Each row comes from the steps of one path. Every step used is in the known rows, and no mark comes twice. Write the path behind each row, first mark first.
Known rows:
vaki > nufed > paba > tesa > gavu > lifa: [321, 439, 151, 49, 42, -34, -42, -147, -17, 102, -161, 250, -122, -134, 153, 15, 29, -114, 398, 114, -120, -57, 135, 62]
lifa > todim > tesa: [-118, -190, -34, -90, 7, -22, 74, 78, 47, -101, -11, -178, -33, -82, 87, -155, 195, -181, -61, 123, -261, -14, 92, -85]
gavu > lifa > todim > tesa > paba > nufed: [238, 111, 106, 42, 10, -22, -22, 30, 32, -120, -44, -354, 50, 333, 243, -59, 124, -38, -208, 103, -434, -11, 160, 37]
tesa > zumil > dazabin > todim: [-174, -112, -142, -187, -8, 41, 11, -85, -19, 140, 114, 101, 56, -78, -19, 118, -144, 244, -122, 25, 219, 248, -54, -244]
todim > dazabin > zumil > tesa > paba > nufed: [163, 56, 79, 73, -55, 5, -138, 112, -237, -82, 152, -121, 223, 389, -181, 91, -289, 264, -160, -302, 268, -20, -265, 310]
paba > nufed: [8, 34, -13, 77, 20, -175, -37, -152, -15, -35, 0, -130, 29, -9, -23, -41, -36, 164, 3, -27, -29, 20, -144, -26]
zumil > dazabin: [-265, -53, -73, 22, 57, -59, 15, -102, -9, 161, -15, -15, 16, 57, -153, -29, -42, 25, -64, -64, 290, 37, 66, -154]
vaki > nufed > paba > tesa > gavu > lifa > todim: [225, 363, 208, -31, 116, 37, -37, -131, 15, -113, -267, 176, -125, -68, 254, 116, 110, -161, 319, 165, -406, -168, 312, 32]
vaki > nufed: [4, -221, 14, 44, 56, -174, -60, -156, -57, 117, -42, 18, -46, 38, 55, -73, 23, -83, 226, 3, 223, 21, -41, -74]
lifa > gavu > tesa: [-82, 90, -36, 25, 112, -1, 1, -91, 4, -280, 69, -164, -195, 47, -163, -116, 61, -64, 54, -7, -134, 0, 5, -16]
gavu > lifa > todim > tesa > paba > nufed > vaki: [303, 159, 127, 108, 127, -22, 55, 73, 29, -97, -263, -492, 58, 489, 106, -149, 70, -12, -240, 154, -246, -152, 169, 47]
lifa > gavu: [-190, 46, -12, -35, 41, -83, -73, -219, -46, -156, 7, -200, -153, 108, -68, -46, 148, -16, 36, 50, -139, -19, -60, -83]
nufed > paba: [-58, 89, 153, 43, 51, -119, -67, -158, -12, 67, -79, -80, -12, -44, -8, -74, -13, -78, 147, -117, 138, 147, -120, -26]
todim > tesa > zumil: [111, -98, -206, -220, -124, -31, 63, 193, 18, 58, 285, 41, -28, -237, -16, -264, 50, 94, 22, 138, 87, 124, -225, 26]
zumil > tesa > todim: [-252, -131, -35, 175, -1, 116, 52, 54, 165, 142, 75, 71, 210, 27, -54, 56, -106, -155, -9, -98, 161, -116, 79, -106]
zumil > tesa: [-221, -46, -40, 96, 2, -3, 96, 35, 87, 86, 161, 22, 155, -26, -160, -101, -146, -62, 78, -142, 176, 97, -181, -83]
zumil > tesa > paba > nufed: [42, 59, 73, 160, -15, -23, -66, 101, -35, -18, 192, -256, 219, 383, -71, -43, -324, 140, 24, -168, 89, 138, -190, 95]
gavu > tesa: [-46, -128, -33, 93, 24, -57, 58, 21, 84, -66, 108, -25, -81, -94, -134, -131, 1, -61, 65, -104, 75, 52, -74, -15]
gavu > tesa > todim > dazabin: [2, -214, 4, 198, 57, 123, -58, 100, 76, -1, -153, 81, 46, -8, -54, 95, -61, -210, -114, -92, 117, -137, 93, 223]
zumil > dazabin > todim > tesa > gavu: [-159, 16, -193, 67, 17, -13, 46, 177, -99, 181, -31, 89, -62, -158, 24, 29, -40, 45, -196, 164, 7, 134, 178, -183]
dazabin > zumil > tesa > paba: [-62, -178, 57, 16, -142, -7, -23, 94, -74, 20, 304, -104, 134, 266, -165, 31, -113, 86, 48, -331, 384, 10, -163, 15]
todim > dazabin: [-75, -157, 53, 40, -19, -80, -94, -52, -60, 81, -137, 2, 38, -5, -44, 1, -25, -61, -66, -44, 135, 29, -217, 167]
zumil > dazabin > todim: [-291, -135, -32, 31, 75, -32, 18, -158, -18, 193, -99, 3, 36, 60, -6, 143, -131, 38, -103, -43, 170, 195, 67, -290]
tesa > zumil: [-12, -171, -108, -175, -132, -48, 4, -14, 40, 12, 218, 81, -6, -204, -48, -83, 21, 190, 56, 17, 160, 97, -257, -49]
vaki > nufed > paba > tesa > gavu: [243, 271, 80, -26, 75, -58, -120, -11, -94, 5, -90, 198, -142, -145, 66, -32, -83, -74, 478, 82, -33, -26, 56, 112]
todim > dazabin > zumil > tesa > paba: [-10, -155, 110, 39, -130, 57, -99, 158, -181, 39, 160, -46, 196, 314, -192, 86, -205, 76, -75, -325, 409, -10, -253, 279]
vaki > nufed > paba > tesa > gavu > lifa > todim > dazabin: [314, 396, 231, -33, 133, 119, -87, -72, -79, -104, -411, 222, -86, -31, 237, 176, 18, -184, 211, 149, -353, -174, 233, 269]

Write each row's path:
[-176, -36, -15, -31, -38, 119, -10, 216, -126, -225, 52, 140, 77, -105, -173, 218, 13, 103, -225, -153, 49, -263, 14, 143]  lifa > todim > dazabin > zumil > tesa > gavu
[2, 114, -175, -238, -7, 147, 180, 49, 99, 18, 70, 44, 9, -65, 37, -119, 155, 63, -268, 185, -49, -12, 264, -128]  gavu > lifa > todim > tesa > zumil > dazabin
[30, 99, -25, 151, -98, -45, 62, 65, 65, 156, -82, 131, -103, -254, 241, 77, 182, -90, -173, 188, -241, 89, 59, -168]  dazabin > todim > tesa > gavu > lifa
[96, -243, 9, 25, -121, -85, -70, 202, -16, 99, 133, -288, -14, 215, 57, -214, 18, -95, 42, 14, 83, 134, -114, 72]  todim > tesa > paba
[243, 89, 142, 25, 155, 109, -179, -124, -60, 130, -366, 188, 79, 124, 144, 80, -190, -272, 356, 30, 32, -150, 168, 313]  vaki > nufed > paba > tesa > todim > dazabin
[-96, 221, -124, 123, -18, 33, 132, 64, 28, 246, -83, 137, -67, -146, 113, 66, 70, -29, -289, 171, -45, 79, 243, -228]  zumil > dazabin > todim > tesa > gavu > lifa
[-186, 45, -72, 160, -66, 4, 36, 185, 24, 56, 188, 107, 42, -167, -133, -19, -104, 35, 16, -40, 118, -19, -103, -21]  zumil > tesa > gavu
[13, 128, 24, -60, -57, 79, 98, -29, 157, -165, -94, 125, -124, -167, 147, 126, 238, -56, 51, 191, -555, -238, 194, -89]  paba > tesa > gavu > lifa > todim
[90, 34, 180, 48, 128, -159, -121, -199, -124, 117, -130, -6, -25, 54, 81, -66, -64, -140, 350, -62, 252, 143, -10, -1]  vaki > nufed > paba
[-144, 56, 104, -23, 16, 112, 99, -77, -6, -84, -67, 130, 159, 72, -52, 154, 93, -77, -274, -212, 51, -216, 8, 67]  gavu > lifa > todim > dazabin > zumil > tesa
[-146, -72, 116, -13, 4, -33, 61, -216, 165, -65, -148, -92, -32, 14, 147, 88, 276, -168, -121, 43, -242, -100, 135, -191]  gavu > lifa > todim
[75, -232, 70, 116, -38, -7, -59, 146, 41, -78, 153, -200, -25, 239, -62, -72, -91, -62, 80, -169, 120, 136, -76, 92]  gavu > tesa > paba
[38, 248, -36, -292, 62, 155, 32, -137, 11, 114, 23, 176, 27, -95, 15, 97, -330, 198, 209, 31, 10, 311, -25, -83]  nufed > paba > tesa > zumil > dazabin > todim
[-133, -57, -167, -202, -47, 34, 25, -28, 0, 104, 189, 93, 37, -86, -173, -44, -63, 263, -75, -6, 345, 85, -68, -99]  tesa > zumil > dazabin
[-63, -14, -203, -307, -2, 128, 97, -61, 49, 123, 120, 198, 45, -103, -26, 95, -240, 253, 117, 111, -12, 217, -63, -163]  paba > tesa > zumil > dazabin > todim
[-65, 214, -241, -186, 101, 149, 38, 10, -30, -228, 270, -14, -152, 32, -297, -123, -79, 225, -76, 61, 128, 56, 87, -22]  lifa > gavu > tesa > zumil > dazabin
[90, -133, 137, -5, -54, 41, 16, 84, 103, -25, -34, -290, -4, 290, 256, -89, 219, -224, -120, 107, -252, 27, 155, -25]  gavu > lifa > todim > tesa > paba
[227, -32, 43, 139, 26, -76, -90, 88, -34, -169, 134, -288, -4, 289, -68, -65, -172, 129, 8, -142, -19, 122, -72, 138]  gavu > tesa > paba > nufed
[47, -187, -171, -199, -93, -23, 77, 110, 19, 84, 197, 22, 8, -239, 117, -72, -23, 86, -24, 139, -54, 291, -232, -110]  dazabin > todim > tesa > zumil
[51, -250, -28, 122, 2, 98, -47, 37, -51, -79, -64, 151, 20, -59, -152, 171, 88, -60, -156, -241, 267, -298, 122, 162]  gavu > tesa > todim > dazabin > zumil
[94, -58, -160, -286, -125, 37, 49, -21, 117, -31, 245, 183, -18, -237, -64, -98, -50, 181, 271, 106, -94, 48, -271, 33]  paba > tesa > zumil
[-83, -59, 161, 29, 34, 33, 9, -165, 55, -46, -297, -38, 34, 71, 133, 133, 175, -174, -233, 37, -223, -112, 26, 58]  gavu > lifa > todim > dazabin
[-45, -238, -51, 190, 14, 93, 17, 40, 160, -19, -8, 37, -15, -54, -64, 3, 40, -188, 7, -89, 68, -138, 198, -58]  gavu > tesa > todim
[-66, -98, -120, 90, -61, -74, 8, 188, -30, 68, 15, 32, -106, -263, 145, 28, 63, -41, -86, 176, -171, 144, -10, -146]  dazabin > todim > tesa > gavu
[158, 397, 209, -139, -18, 114, -44, -82, -83, -213, -269, 207, -100, -183, 49, 231, 180, 0, -31, -24, -314, -305, 158, 225]  nufed > paba > tesa > gavu > lifa > todim > dazabin > zumil
[-68, -77, -108, -22, -34, -27, 20, 256, 1, -157, 12, -87, -138, -218, 81, -86, 242, -81, -106, 200, -310, -135, 173, -36]  lifa > todim > tesa > gavu
[87, 97, -7, 137, 148, -187, 26, -129, -17, -16, -233, -231, 49, 136, -170, -124, -100, 188, -58, 16, 89, -84, -114, -20]  paba > nufed > vaki
[-45, -201, 24, -32, -77, -101, -74, -111, -158, 1, -46, 52, -16, -44, -114, 91, 90, 84, -115, -184, 295, -133, -215, 156]  todim > dazabin > zumil
[92, 222, -34, 25, -133, 0, 73, -56, 154, 42, -7, 233, -143, -215, 36, 33, 159, 8, 135, 144, -263, -145, 6, -36]  paba > tesa > gavu > lifa
